Every row comes from one small tree of marks. The marks that hang from a mark follow it in brackets, in alphabetical order. Every link used is in the known rows. Which tree was each row made from?
In the rows, zero is written as 128.
Known rows
metid(gimaz(domem)): [120 112 144 127 116 156 141  91 104 127 143 109 118 152 101 166 109 138
 150 151 145 171 148 163 140 143 194 111 119  89 129  87 117 125 122 138
 128 149 150 149 118 139 152 167 164 147 197 140 152  82 156 118 108 103
 143 125 123  95 141 149  80 132 118 134 145  91 145]
domem(roko(koba(gemu(naze vibab vili(divi))))): [124 134 158 144 169 133 102  93 120 126 135 105 139 102 109 100 135  80
 126 118 114  57 134 122 123 144  91 118 166 126 129 132 109 120 149 115
 116 119 122 174 107 161 134 135 113 140 128 137 125 164 121 117 131 148
 133 119 124 126 137  98 103 144 129 147 166 147 113]
gimaz(domem(roko(koba(gemu(vibab(megar)))))): [129 109 157 127 164 130 109  40 122 121 139 121 124 154  92 120 145  95
 124 138 123  87 147 156 129 144 187 140 171 122 144  85 119 105 132 133
 123 141 156 144 114 164 130 161 122 134 157 136 149 163 123 134 113 116
 148 113 127 157 133 121  85 146 103 141 167 116 148]
vili(divi(foniv) gemu(vibab)): [128 123 143 137 129 160 123 129 100 128 128  95 150 146 159 134 100 117
 152 161 123 104 151 176 136 137  62 128 119 115 125 131 120 130 128 151
 114 134  74  98 106 157 116 123 145 120 140 133  95 142 124 117 123 138
 142 137 121  63 133 140 168 139 124 138 128 141 121]
vili(divi gemu): [118 132 154 144 137 171 137 177  96 125 129 101 129 141 148 155 104 126
 153 154 133 140 151 153 139 139 121 113 123  99 128 111 118 130 135 141
 114 139  87 127 100 129 127 134 134 115 145 136 105 141 128 121 125 123
 122 133 123  86 128 148 173 139 125 138 132 124 125]
gimaz(domem(roko(koba(gemu(vibab(megar) vili))))): [135 116 163 133 162 118 100  69 125 128 138 122 125 144  87 113 138  92
 125 131 110  71 141 130 127 141 161 132 171 127 137  80 121 100 136 123
 124 135 162 156 116 177 132 154 118 141 154 140 147 158 122 133 118 126
 147 112 121 161 135 103  74 145 119 141 159 124 143]
vibab(gemu(naze vili(divi)) megar): [121 148 154 147 146 131 129 168 118 138 138 136 123  98 105 151 140 115
 141 121  92  97 137  79 121 145 119 120 120 113 126 150 115 115 142 130
 118 139 138 131 138 131 125 143 148 136 130 134  96 100 123 128 140 156
 130 137 114 164 130  91 139 138 132 140 137 149 118]
naze(gemu(vibab(megar) vili(divi))): [127 112 139 150 150 134 110 160 100 151 138 116 135 147 128 126 113 125
 154 141 107  93 141 132 118 122  73 132 126 112 116 126 137 117 133 158
 117 128 135 135 128 169 138 119 141 128 115 139 101 124 126 126 125 161
 150 134 114 143 136  68 150 134 137 138 123 152 120]
gemu(naze vibab): [109 127 140 134 147 166 136 182 107 135 138 105 136 131  93 138 120 123
 150 126 129 124 150 146 130 140 175 126 123 102 126 153 121 128 140 138
 125 127 140 132 120 163 137 142 139 136 140 135 117 100 130 117 114 142
 152 134 122  92 135 117 126 132 107 139 143 123 119]
megar(vibab(gemu(vili))): [129 115 153 150 155 149 136 170 116 125 134 128 133 110  94 141 149 120
 140 127 123 130 152 111 120 145 174 121 123 114 132 118 111 120 158 139
 119 143 159 155 129 146 135 148 149 126 142 132 107 106 131 138 130 123
 146 130 115 137 126 106 147 133 122 137 129 128 124]
rodi(gimaz): [121 114 145 137 135 168 153 139 107 117 145 108 125 132  97 167 109 139
 148 156 145 157 149 154 138 137 188 110 117  92 131 105 129 135 128 135
 140 139 139 142 122 141 146 163 135 137 174 134 128  93 135 121 111 117
 139 132 127  81 130 157 122 129 122 127 139  78 127]
koba(gemu(naze vili)): [116 149 159 143 160 163 129 151 113 116 137 110 129  96  86 128 114 119
 141 122 117 118 143  94 122 149 172 105 129 107 123 138 112 122 164 115
 125 125 134 147 106 140 138 141 120 138 143 135 122 120 136 123 132 137
 120 134 120  95 132 102 124 131 124 144 144 129 118]
divi(foniv): [126 125 144 136 138 179 140  96 107 112 128 107 144 127 104 148  98 130
 147 155 143 140 150 155 138 146 147 114 122 105 136 117 116 133 128 134
 122 140 122 110 115 134 129 153 142 121 170 133 106 119 134 118 111 128
 137 133 127  74 130 137 152 134 116 129 131 118 125]
rodi(gimaz(domem(roko(koba)))): [126  91 150 126 132 138 128  77 125 122 145 112 119 138  92 160 122 108
 137 145 138 132 142 153 147 133 211 111 162 101 146  59 125 127 102 130
 136 140 157 170 123 137 152 176 125 144 191 135 158 124 137 120 107 100
 135 110 134 106 136 169  57 142 113 128 174  67 142]
roko(koba(gemu(naze vibab(megar) vili(divi)))): [125 154 158 147 170 116 124 119 113 128 138 110 140  98 108 112 138  92
 133 116  99  53 136 109 110 145  91 129 131 134 125 161 129 107 155 121
 117 124 117 128 132 165 135 130 129 145 132 139 113 146 113 127 132 163
 147 126 114 159 137  96 127 137 134 142 156 147 113]
metid(gimaz(domem(roko(koba(gemu(vibab)))))): [130 110 153 124 139 125 114  14 115 121 144 112 129 145  98 120 134 103
 129 146 145 106 144 183 136 144 180 126 163 112 136  79 108 120 133 131
 126 143 153 178  99 167 147 164 140 152 183 138 164 139 139 123 114 103
 150 111 129 116 138 136  44 140 109 141 177 100 140]
gemu(vili): [126 124 153 140 146 171 139 179 104 123 131 112 134 124  91 149 103 128
 149 135 137 143 146 129 134 141 164 103 125  96 127 107 121 129 137 124
 125 135 149 148 116 147 140 153 136 128 158 137 115 116 139 120 115 124
 133 130 119  96 133 116 143 133 127 132 130 120 121]
koba(gemu(naze)): [108 145 154 142 160 169 135 124 111 109 135 108 131 104  94 133 121 126
 142 131 127 132 149 120 125 150 194 116 130 105 127 141 107 122 159 123
 123 130 126 134 105 129 134 147 119 133 142 134 124 120 134 124 126 133
 122 134 124  90 128 121 133 132 107 144 152 118 125]
gimaz(domem): [119 120 148 132 134 172 136 125 109 126 131 106 123 141  96 161 107 128
 151 145 139 167 149 142 139 140 200 111 134  89 133  85 116 124 124 139
 125 142 146 138 120 135 140 160 138 129 171 134 141 110 148 122 109 110
 134 125 122  93 136 142 119 134 112 132 146 101 145]
vibab(gemu megar): [125 123 152 140 149 150 145 134 115 126 134 140 126 117  92 159 141 131
 141 143 130 133 153 134 128 147 200 129 123 103 138 122 115 120 138 145
 124 152 151 125 130 130 124 162 146 124 155 132 100 112 126 137 123 125
 137 132 120 154 122 115 154 136 107 135 128 120 131]
foniv(divi): [120 129 145 141 144 175 142 117 111 114 128 101 142 123 109 154 104 126
 149 152 145 147 145 160 133 149 125 113 125  98 132 122 111 132 130 137
 125 141 125 137 113 135 133 152 136 123 167 131 109 132 137 116 113 128
 133 133 126  85 131 139 145 135 111 132 123 112 127]
megar(vibab(gemu(naze vili(divi(foniv))))): [129 135 145 151 143 137 125 108 123 119 135 118 146  90 123 133 144 111
 142 125  99  93 142  82 115 148  82 125 117 131 128 161 108 117 152 143
 109 134 115 122 137 136 126 134 157 132 128 130  92  97 125 127 141 157
 136 136 115 120 134 100 143 139 132 138 144 154 114]
kenevat(gimaz(domem)): [123  99 142 130 128 156 143 116 106 122 146 105 121 128  94 173 109 136
 151 158 144 164 148 133 139 136 205 110 109  86 132  79 124 126 123 140
 137 143 139 133 124 150 152 174 136 141 183 136 151  88 156 118 108 105
 139 125 123  74 136 149  92 133 116 135 148  70 148]
kenevat(gimaz(domem(roko))): [123  92 144 124 132 159 120  88 114 121 149 116 112 151  92 167 120 128
 143 158 144 151 145 132 148 137 204 110 141  89 137  55 119 132 117 137
 137 145 147 165 102 147 146 179 126 139 181 137 156 107 153 117 106  99
 132 120 132  86 135 145  74 141 112 140 154  71 151]

Write each row's tree
[115 144 145 145 128 163 129 141 110 124 133  98 141 122 151 146 101 114
 154 148 111 113 148 127 138 141  95 116 119 114 125 151 118 130 133 139
 111 128  64 100 106 116 121 127 139 120 139 133  94 129 129 117 133 145
 119 139 125  65 135 140 154 139 121 142 143 142 118] : vili(divi(foniv) gemu(naze))
[117 109 135 142 148 144 121 153 102 146 139 121 134 157 108 130 119 135
 154 148 121 117 154 158 122 123 162 141 127 106 125 127 133 120 130 164
 122 134 148 120 125 159 132 130 134 123 126 136 108 111 127 133 114 145
 156 130 122 134 130  83 148 130 109 139 125 134 126] : naze(gemu(vibab(megar)))
[118 137 153 141 143 148 129 192 119 135 138 131 132  79  85 146 129 117
 145 115 111 117 143  86 127 144 184 107 124 104 129 141 106 126 143 128
 124 133 155 149 131 130 134 144 139 138 139 131 106  95 138 125 137 138
 123 133 115 120 132  94 123 132 118 143 140 131 117] : vibab(gemu(naze vili))
[132 134 155 141 153 141 138 159 115 133 135 145 127 110  84 152 136 126
 140 135 117 115 146 108 126 146 175 121 123 109 130 115 117 117 143 134
 125 148 165 134 133 144 126 155 146 130 149 136 100 108 127 138 128 130
 136 132 115 159 127 100 149 134 122 137 121 128 127] : vibab(gemu(vili) megar)
[124 148 144 144 136 159 125 119 114 121 132 103 143 106 118 139 100 113
 149 134 109 105 135  97 131 143  67 105 119 111 124 145 122 127 133 126
 118 125 105 120 125 131 132 139 147 131 142 136 102 105 132 110 126 158
 127 136 119  82 138 111 136 136 140 137 142 146 112] : gemu(naze vili(divi(foniv)))
[114 135 150 140 148 144 142 161 120 132 139 140 123 103  87 159 146 122
 143 128 109 120 150 105 124 146 208 130 121 108 135 152 114 117 142 142
 123 143 153 118 131 126 126 156 147 133 144 132 100  96 125 135 131 137
 134 136 120 155 127 110 140 137 102 140 140 130 126] : vibab(gemu(naze) megar)
[130 146 153 142 155 128 118  63 114 118 131  96 166  73 120 102 118  90
 135 127 106  51 135 121 116 144  53 119 127 135 130 165 115 117 147 119
 114 119 100 116 128 157 132 124 131 142 136 134 110 142 122 114 133 163
 139 127 117  98 138 105 120 137 135 138 162 152 105] : roko(koba(gemu(naze vibab vili(divi(foniv)))))
[119 135 142 142 133 141 120 139 113 136 137 109 143 152 153 135 119 114
 150 147  95  81 150 134 129 138  73 142 114 124 121 167 133 118 136 151
 114 129  81  79 116 158 114 121 152 129 130 136  89 123 114 124 126 161
 146 141 120 103 133 122 155 140 119 143 136 156 121] : vili(divi(foniv) gemu(naze vibab(megar)))
[124 112 138 146 146 144 110 164  91 149 136 104 144 131 130 121 101 124
 157 141 119 109 139 140 122 120  68 117 129 104 116 119 124 128 129 158
 115 123 128 149 123 164 144 117 133 126 112 135 107 119 134 117 126 152
 143 131 115 103 139  76 148 131 137 138 127 149 114] : naze(gemu(vibab vili(divi)))
[126 110 140 144 152 134 115 183 102 153 141 129 140 148 102 123 114 128
 153 138 108 102 149 130 119 121 139 132 129 109 119 124 138 116 135 155
 124 128 161 133 129 174 139 126 136 130 120 140 104 108 128 132 118 153
 154 131 115 138 134  64 143 130 124 138 120 142 119] : naze(gemu(vibab(megar) vili))
[132 129 144 139 138 149 124 120 105 131 132 107 141 162 156 136 110 119
 150 164 114  91 154 165 132 139  67 141 117 121 126 136 131 121 133 152
 114 139  83  80 112 161 109 127 153 123 140 138  87 146 115 125 120 148
 151 140 120 105 132 132 172 142 125 138 121 147 127] : vili(divi(foniv) gemu(vibab(megar)))
[125 114 158 128 136 132 118   4 120 113 143 114 122 135  96 132 127 110
 129 145 148 124 144 168 142 147 201 114 166 109 141  69 104 120 132 122
 124 147 146 179  97 133 147 173 132 145 196 138 165 139 143 125 116  94
 132 109 133 121 138 146  51 143 110 141 177  92 142] : metid(gimaz(domem(roko(koba(gemu)))))
[117 133 146 144 144 155 124 182 103 139 135 101 132 122 113 131 116 115
 150 123 109 104 137 118 125 138  85 115 121 107 116 150 124 125 140 134
 120 121 128 145 127 165 141 130 144 141 129 137 111 106 128 109 122 156
 147 135 114 101 142  97 131 132 135 138 139 147 114] : gemu(naze vibab vili(divi))
[108 136 146 141 141 157 123 202 102 141 138 100 133 138 148 140 114 113
 153 135 111 110 150 145 131 136 113 126 121 107 120 151 120 126 139 146
 116 124  88 120 110 158 132 118 137 130 121 135 106 128 126 118 129 145
 138 138 121  85 136 128 151 139 117 147 143 142 117] : vili(divi gemu(naze vibab))
[128 140 140 141 141 140 116 127 114 134 137 112 144 135 118 128 117 110
 143 134  93  74 138 111 122 142  47 130 116 124 120 166 136 113 138 136
 120 126 120  96 131 170 124 133 160 140 134 139  93 106 116 116 121 173
 155 140 114 121 140  93 134 136 138 134 133 159 117] : gemu(naze vibab(megar) vili(divi(foniv)))
[128 145 148 141 133 142 124 110 119 127 133 121 149  74 118 140 120 113
 145 131 104  94 134  92 126 145  81 109 118 116 126 149 104 126 137 131
 114 133 114 123 133 125 122 139 151 133 135 130  91 106 135 116 141 151
 120 138 116 104 136  99 136 135 132 140 138 153 112] : vibab(gemu(naze vili(divi(foniv))))
[123 139 146 145 151 140 122 176 111 141 139 115 130 141 109 135 128 113
 147 124  98  88 140 110 120 142  87 128 118 113 119 156 137 115 142 132
 121 125 133 128 131 176 134 131 152 142 130 140 104 103 119 119 121 168
 153 138 113 139 139  94 134 135 134 137 134 152 115] : gemu(naze vibab(megar) vili(divi))
[116 139 140 138 130 155 119 147 107 134 134  96 148 132 156 131 106 111
 155 145 109  94 149 146 134 138  71 128 118 117 122 160 120 129 135 146
 113 125  74  96 110 151 121 119 145 128 127 134  95 125 123 115 129 150
 139 139 123  65 137 129 152 138 121 143 140 149 116] : vili(divi(foniv) gemu(naze vibab))
[129 122 150 138 153 150 132 180 108 138 138 122 137 156  90 138 121 129
 145 136 122 107 148 133 125 140 143 129 121 109 123 123 137 119 139 135
 127 135 158 131 127 182 132 146 148 136 149 140 109 114 124 128 110 144
 161 133 115 137 132 100 140 131 126 132 120 133 124] : gemu(vibab(megar) vili)
[134 118 160 135 159 130  96  47 113 124 133 103 135 128 114 109 126  86
 129 134 117  79 132 142 128 141  94 117 174 121 134  77 107 113 132 119
 116 131 134 178 110 173 138 144 118 136 148 137 151 169 129 117 123 125
 136 113 120 127 140 111  85 144 132 143 164 127 138] : gimaz(domem(roko(koba(gemu(vibab vili(divi))))))
[111 136 147 142 141 145 129 195 109 143 139 111 123 157 142 142 127 115
 153 138  98  95 152 130 126 138 112 139 120 112 121 160 133 116 142 146
 115 128  94 105 114 159 124 120 143 131 123 139  97 124 116 127 127 151
 146 140 119 123 133 119 155 139 118 145 138 148 122] : vili(divi gemu(naze vibab(megar)))
